Each row was made from one walk, in order. Every step used is in the known rows, and no mark comes twice. Write each row's walk.
Known rows:
C-P-N-X: [ -9   0  -2 -17 -10  18   3   5  -2  -8  16  -3 -12   7   3   1  -7   8
   5   8   1  -5  -3  -3   0  24  -3  20   0 -18 -21 -10   0 -13   4  -9
  -4]
W-P-V: [-14  -2  -3 -16  -2  14   3  -3  -3  -4   9 -11   3   1   0  -7  -2   9
  -2   5  -2  10  -2   0  -6  16   5  12  11  -3 -17  -6  -7  -8   1  -4
 -17]
K-C-P-U-X: [-11  -2  -8 -23  -9  24   3  -1  -8  -9  20  -9  -7   7   6  -1 -12  18
   0  11   7 -11  -2   3  -3  22  -3  24   9 -19 -26  -7 -18 -13   5 -10
 -19]
P-N-E-J-S-Z: [  0   2 -12   2 -16  19   3   8  -1  -5  -9  -9 -21   5  -3   6  -8 -22
  17   2  -4   3  -2  -6  -3  31 -16   6 -32  -9 -20 -16   5   4  -3 -18
   3]
X-U-P-C-K: [ -2   5  -7 -11   0  15  -2  11  -9  -7  20 -13   1   0   1 -11  -4  14
  -2   7   1 -14 -13  -2 -10  16  -7  12  20 -20 -27   2 -17  -8   1 -17
 -15]
J-X-U-P-C-K: [ -5   6  -8  -4   0  17  -3  11  -7  -7  21 -10  -4   2   0 -10  -1  11
   3  10   1 -13 -16  -1 -10  22 -11  14  19 -19 -33   3 -14  -7   3 -27
  -7]
V-P-N-X-J-S-Z-F: [ -7   0  -2  13 -19  19   8  20   4  -6  -3 -19 -20   6   1   4 -12 -28
  18   3  -4  -1   0   0   0  26 -11   6 -14 -14 -14 -21  -2   3  -7 -22
   0]
F-Z-S-J-E: [-20  -3 -20  14  -6  16  -1  -5   7  -2  -3  16  -7   3   5  26  -8  -8
  20  -7   1  -7   5  -1   2  12  -8  -7 -13  -3   5 -14   4   6   3 -25
   2]
E-J-S: [ -5   1  -4   8 -15  10   1   5   2  -3  -3  -4  -8   4   0  -1   1 -17
   5   0   0   9  -6  -5  -3  13 -14   0 -28   4 -16  -7   5   2  -1 -17
  -5]
R-V-P-U: [-12   1   1  -9 -17   8   2  -7   1  -6  11 -21   6   8   2  -6  -8   1
 -10   2   4  -1  -5   2  -7  15   1  11   5 -14 -13  -6 -13  -8  -6 -21
 -17]
E-J-S-Z-F: [ -6   0  -9  19 -22  13   5  15   1  -1 -13  -5 -13   3   1  11   0 -31
  15   1  -1   3   3  -4  -2  12  -9  -4 -21  -3  -5 -19  -4   7  -3 -18
  -7]
N-X: [ -6   1  -3  -7  -7  11   2   7   2  -6   6   1 -13   4   2  -2  -3  -3
   3   8   2   0  -6  -3  -3  11  -5   6  -6  -1 -13  -8   0  -5   0 -13
  -4]
P-C-K: [ -4   2  -6  -1  -6  16   1   1  -9  -6   8  -3   5   4   4 -10  -3   9
   1   5   3  -5  -3  -1  -7   1  -3   7  14 -17 -18   1  -4  -7   4 -11
 -16]
F-Z-S: [-15  -6  -9   1  -2  10   2   7   2  -2   1  14  -4   2   8  17 -10  -8
  10  -1   3  -6   6  -1   2   2   4  -4  -2  -2   4 -10  -4   0   1 -10
  -7]
U-P: [ -2   2  -3 -15  -2   8   1  13  -1  -4   7  -6  -5  -2   3  -3  -3   4
  -2   4  -1  -2 -11  -3  -3  13  -4   3  -1  -3 -16  -3  -4  -6   0  -9
 -11]
K-C-P-N-X-J: [-10   0  -5 -16 -13  24   3   7  -4  -8  18  -2 -14   8   8  -4  -8   4
   8  10   2  -1  -5   2  -1  20  -8  22  -6 -17 -27  -7  -1 -12   4 -16
  -4]
K-C-P-N-E: [ -7   0 -11 -23 -11  23   3   1  -7  -7  17  -4 -13   7   6   1 -13  13
   5   8   3  -7  -3   0  -1  23  -2  18  -2 -22 -23  -6   0 -13   5  -8
  -8]
K-C-P-U-X-J-E-N: [-10   3 -12 -14 -15  27  -3   1   1  -8  15  -5 -27   6   3  -1  -8   3
   9   7   2  -1  -9  -1  -1  33 -24  22  -8 -12 -39  -6 -10  -2   2 -25
  -6]
X-U-P-C: [ -4   3  -8 -15   1  11  -2  12  -4  -7  16 -13  -3  -2   0  -6   0   9
  -2   5  -2  -9 -15  -4  -9  22  -7  10  16 -12 -25  -2 -16  -7  -2 -16
 -10]
E-J: [ -5   2  -3   0 -13   6   2   3   3  -3   5   1  -8   3   1  -1   2  -8
   3   5   1   8  -7  -4  -5   9  -8   2 -18   3 -13  -7   2  -3  -1 -16
  -6]
Z-S: [ -9  -4  -3  -3  -4   9   1   5   0  -4   1   9  -2   2   3   8  -4  -3
   6   0   2  -1   0  -2   0   6   0   0  -2   1  -3  -8  -3  -2   1 -11
  -8]
C-P-N-X-J: [ -8   0   0 -13 -11  19   2   8   1  -8  16  -2 -16   8   5  -1  -4   0
   8   7  -1   1  -7  -3   0  21  -9  19  -8 -12 -26 -10   0 -10   2 -15
   0]
K-C-P: [-12   0  -5  -8 -13  17   2  -1  -6  -4  17  -2  -2   5   7   0  -3  12
   0   6   6  -2  -2   2  -2   9   2  10   4 -15 -14  -2  -4 -13   5  -8
 -16]
F-Z-S-J-X: [-20  -3 -16  16  -6  16   1  -1   6  -2   1  19  -2   4   5  26  -4  -9
  21  -2   3  -7   4   0   1   9  -5  -4  -8   0   2 -14   2   3   3 -29
   1]
J-E-N-X-U: [ -8   8  -9   0  -9  12  -4   7  10  -6  11   1 -32   4  -6   3   0 -10
   9   7  -1   1 -14  -8  -4  33 -21   7 -13   2 -24  -7  -4   3  -4 -29
   9]
N-E-J-S: [  0   2 -10   3 -14  13   1   4   5  -4  -3  -3 -20   5  -1  -2  -5 -18
   7   1  -1   5  -9  -7  -3  18 -16   2 -34   2 -18  -9   9   4  -3 -19
   0]
R-V: [ -7   0  -4 -10 -14   6   0  -2   0  -4   2  -5   5   6   4  -4   0  -7
  -6   2   4   5  -5  -2  -5   3   0   3  -4  -1  -8  -4  -9  -5  -2 -15
 -12]
Z-S-J-X-U-P: [-12   2 -11   2   0  13  -4   6   5  -5  12   3  -4   1  -3  16   0   2
  14   0  -1 -11 -12  -1  -3  29 -13   4  -1  -1 -13 -10 -10   0   1 -36
   2]
R-V-P-C: [-11   2  -4  -2 -18   9   1 -10  -2  -6  10 -19  14   6   3 -14  -5   3
 -10  -1   1  -1  -6   0 -11   7   2   8  13 -18 -12  -3  -9  -6  -5 -20
 -16]
P-N-E-J-X-U: [ -4   5  -9  -8  -9  13   0   7   6  -7  16  -2 -29   7  -4   4  -2  -9
  15  13  -1   2 -16  -5  -6  37 -17  13 -22  -2 -31  -9  -3  -3  -2 -32
  13]
W-P-U-X-J: [ -8  -4  -7 -19  -2  15   4   5   1  -9   6  -8 -14   5   4  -6  -6   6
   6   4   1   3  -7   1  -5  25 -13  20   1  -4 -30 -14 -14  -7   0 -13
 -12]
V-P-W: [-14   3   6   2  -7   6   1   2  -2  -6  10 -16   0   3  -1  -5   1   7
  -5   6  -3   2  -3  -2  -5  19   3   4   7  -8 -16  -3  -6  -7  -3  -9
 -16]
N-X-J-E: [ -8   3  -6   1  -9  13  -1   5   9  -5   2   2 -29   6   2  -5   0 -12
  10   7  -1   6 -12  -4  -2  17 -18   5 -20   4 -22  -7   5   1  -2 -25
   9]
E-N-P-C: [ -3   5 -13  -5  -5  16  -1   9  -2  -7   0   6 -16  -2  -3   0   6   1
   1   1  -4  -3 -10 -11  -6  17 -13   8  12 -11 -22  -3  -1  -2  -5 -11
  -9]
U-X-J-S: [  1  -2  -2  -2  -7  13   0  10   2  -6  -1  -8 -13   4   3  -6  -4 -17
   9   0   0   7  -9  -3  -1  14 -16   5 -22   9 -23  -8  -5   2  -3 -15
  -5]
N-X-J: [ -4   1  -1  -3  -7  11   2  10   5  -6   5   2 -18   5   4  -5   0 -11
   6   8   0   6 -10  -3  -3   8 -11   6 -15   4 -18  -8   0  -2  -3 -19
   0]
N-P-U-X: [ -3   0  -9 -22   2  16   2   8  -3 -10   6  -1 -23   2   0   2  -5   6
   1   9   2 -10 -10  -5  -3  26 -10  18   7  -9 -23  -9 -16  -7  -3  -9
 -11]
E-N-X-U-P-V: [ -3   8  -3 -23   0  17  -5  13   2  -7  21 -13 -14  -2  -7  -5  -5  -3
  -3  13  -7  -1 -16  -7  -6  31 -10  17   3   0 -30  -4 -16   0  -4 -21
  -7]
K-C-P-N-X-J-S-Z: [-10   0  -7   1 -18  31   4  10  -6  -7   4 -11 -15   8   4   3  -9 -11
  16   4   0  -2   1   1   0  27 -13  17 -14 -22 -24 -13  -3  -5   2 -17
  -4]

Which walk is each row?
[ -1   1  -4 -26  -1  15   2  17  -3  -8  10  -7 -12   1   2  -3 -11   3
   3   9  -3  -7 -10  -4  -3  27  -9  15  -2 -11 -25  -8  -2  -8   1 -12
  -4]  U-P-N-X
[ -1   3  -9  -6 -12  10   2   1   4  -5   4   3 -21   4   1  -1  -4  -9
   5   7   0   4 -10  -6  -5  13 -10   4 -25   1 -16  -9   6   0  -3 -19
   0]  N-E-J
[ -6   0  -6   5 -13  10   6  16   0  -3  -5  -1 -11   1   3  12   0 -15
  12   6   2  -1   4  -1  -1   6   3  -4   2  -7   0 -17 -10  -1  -2  -9
 -11]  S-Z-F
[  0  -1  -1 -10  -6   9   1   8   3  -6   7  -2 -14   3   5  -5  -2  -8
   6   6   1   6 -10  -2  -2  10 -10   8 -13   8 -21  -8  -8  -2  -2 -14
  -6]  U-X-J
[-23   1 -15   6   6  16  -6  10   1  -5   9   4  -2   0   0  25   0   0
  15   3  -4 -18  -2  -1  -3  32  -7   4   7  -6 -14 -11 -17   3   1 -32
  -2]  F-Z-S-J-X-U-P-W
[ -8   6 -10   1  -3  12  -3   7   5  -5  16  -6  -6   1  -3   9   5   3
   9   4  -1  -5 -17  -2  -6  29 -14   5  -3  -1 -21  -7  -9  -4   0 -34
   1]  S-J-X-U-P
[-11  -4  -6 -16  -4  12   5   6  -3  -6   5  -6  -3   4   2   0  -4  10
   7   1   0   5  -2  -1  -4  25  -3  12   5 -10 -19 -10  -1 -12   3  -4
 -10]  W-P-N
[ -9   7  -6  -5 -21  10   0  -6   8  -7  22 -18 -16  12  -4  -5  -9 -11
   4   9   0   2 -17  -2  -9  38 -12  17 -18 -11 -27  -9  -7  -3  -8 -43
   9]  R-V-P-N-E-J-X-U
[ -7   5  -8   1 -12  10  -3   4   7  -3   0   3 -20   2  -2   3   2  -8
   8   1  -2   8  -8  -8  -2  20 -16  -1 -13   3 -19  -3   6   2  -1 -18
   0]  J-E-N
[-15   1  -2 -17  -9  23   1  -6  -9  -4  22 -10   6   4   4  -5  -5  12
  -5  11   2   3   0   2  -3  10   8  16  10 -14 -19   0 -10 -11   4  -6
 -21]  K-C-P-V
[-17   1 -24  14  -9  22  -3  -1  12  -3  -4  22 -20   4   1  27 -10 -15
  22  -5  -2  -8   3  -6   2  21 -18  -1 -19  -2  -2 -17   8  12   1 -34
   8]  F-Z-S-J-E-N-X
[ -5   5  -5   5 -13  10  -3   7  10  -3  -1   4 -25   2   0   0   5 -16
  11   1  -3  14 -12  -7  -1  17 -22  -2 -21   9 -24  -4   7   5  -3 -24
   4]  X-J-E-N
[-11  -1 -11  -3  -5  18   3  -2  -9  -6   7  -4   5   5   4 -12  -3  19
   2   1   3  -4  -2   0  -9  10  -3  13  22 -22 -20  -3  -4 -10   5  -9
 -19]  W-P-C-K
[ -2   5 -16 -14   0  18  -3   9   4  -8  18  -8 -18   3  -5   9  -5   4
  15   7  -3 -10 -18  -3  -5  44 -18  13  -9  -8 -30 -10  -4  -5   0 -34
   8]  S-J-X-U-P-N-E
[-13   5 -17  11  -9  18  -6  -1  12  -5   6  12 -22   5  -7  19  -2  -9
  18  -2  -3  -6  -8  -7  -2  34 -24   5 -15   2 -12 -15  -3   9  -1 -40
  10]  Z-S-J-E-N-X-U
[ -7   2  -6  -8  -7  17   0   9   5  -7   4  -1 -28   6   2  -3  -4 -11
  14   8  -2   5 -11  -4  -1  26 -19  10 -20  -2 -28  -8   6  -2   0 -23
  11]  P-N-X-J-E
[-14  -1 -10  13  -7  15  -1  -3   5  -4   1  13   0   5   0  17   2  -3
  17  -2   1  -2  -2  -1   0  14  -9  -1  -7   3  -5 -12   3   1   4 -31
   0]  Z-S-J-X
[ -8   5  -6  -9 -21  13  -3  -5   9  -8   8 -19 -17   8  -1  -9 -10 -12
   0   1  -1   5 -13  -3  -6  31 -22  16 -13  -5 -32  -8 -13   5  -9 -36
  -4]  R-V-P-U-X-J-E-N
[ -7   1   4  -7 -10   8   5   3   0  -5  15 -15  -2   4   1  -2  -9   5
   2   3   0   3  -4  -1  -3  21   0   7  -1 -11 -15  -6   1 -10  -3 -10
  -9]  V-P-N
[ -6  -1  -7  14 -15  14   5  18  -1  -2 -13  -7  -9   2   1  11  -1 -24
  14   0   1  -1   5  -2   0  10  -3  -6  -7  -5  -2 -17  -6   3  -2 -10
 -10]  J-S-Z-F
[  1   2 -10  -8  -5  20  -2  17   2  -9  -5  -3 -32   2  -4   2  -1 -16
   8   0  -3  -1 -14  -9  -1  32 -29  15 -14   1 -35  -9  -9   5  -7 -18
  -6]  E-N-P-U-X-J-S
[ -4   6  -4  -4  -8  11  -2  11   7  -6  14   1 -22   3  -4   3   1  -8
   5   8   0   1 -12  -7  -5  25 -14   8  -6   3 -19  -8  -9  -1  -4 -23
   0]  E-N-X-U
[-14  -1 -14  10  -7  15  -3  -7   6  -3  -3  10  -6   4   0  16  -2  -3
  15  -6  -1  -2  -1  -2   0  17 -12  -3 -13   0  -3 -11   5   3   3 -26
   1]  Z-S-J-E
[ -8   6 -15  10 -14  14  -4  -4   9  -3  -1   5 -13   2  -4  11   5  -6
  13  -3  -3   7  -7  -7  -2  21 -21  -3 -19   3 -15  -9   9   4   0 -27
   1]  S-J-E-N
[ -4  -2  -4 -21  -3  14   2   5  -2  -9   9  -8 -10   4   2  -1  -8   4
   2   9   4  -5  -6  -1  -3  20  -7  14   1  -4 -23  -9 -15  -6   0 -10
 -13]  P-U-X
[ -1   2 -11 -20  -2  17   0  11   0 -10   4   2 -27   0  -3   5  -3   0
   2   7  -1  -7 -11  -9  -3  31 -17  18   3  -6 -27  -9 -13  -2  -5 -12
 -10]  E-N-P-U-X
[-10   2   2  -2 -19   4   2  -7   3  -4  10 -17   7   7   3  -8  -6  -2
  -9   0   3   4  -6   0  -6   8   3   4  -1  -8  -6  -4  -7  -6  -6 -19
 -13]  R-V-P
[-10  -3 -10   6  -6  13   0  -3   3  -3   0  11   5   3   2  16  -2  -1
  11  -5   1  -3   1  -2   0   8  -5  -2  -7   1   1 -13   0   0   2 -20
  -8]  Z-S-J
[  0   0 -15   4 -19  19   6  17   0  -4 -12  -7 -25   4  -1  11 -10 -31
  21   4  -3  -2   1  -5  -1  27 -13   3 -27 -11 -14 -22   2   6  -3 -17
   1]  P-N-E-J-S-Z-F
[ -9   5  -2 -17   5  11  -4  18  -3  -9  14 -12 -13   0  -3  -3   2   5
  -4  14  -6 -11 -13  -5  -7  33  -7  14   9  -7 -29  -5 -20  -6  -2 -16
  -8]  N-X-U-P-W
[ -1   5  -2  -1 -12  12   0  13   8  -6   3   5 -23   3   1  -2   1 -16
   7   6  -2   9 -11  -7  -3  13 -18   5 -18   7 -22  -8   3   2  -4 -22
   0]  E-N-X-J
[ -6   0  -7 -13  -5  16  -1   4   5  -8   5  -7 -26   5   2  -3  -5  -5
  10   8   1   2 -11  -2  -2  26 -20  13 -13   1 -32  -8  -9  -1  -1 -22
   0]  P-U-X-J-E
[ -1   2  -3 -24   2   9  -1  18  -3  -7  18 -14  -8  -1   0   2  -5   5
   3   7  -2  -5 -13  -3  -4  31  -7  11   2  -8 -25  -5 -14 -10  -1 -12
  -6]  X-U-P-N
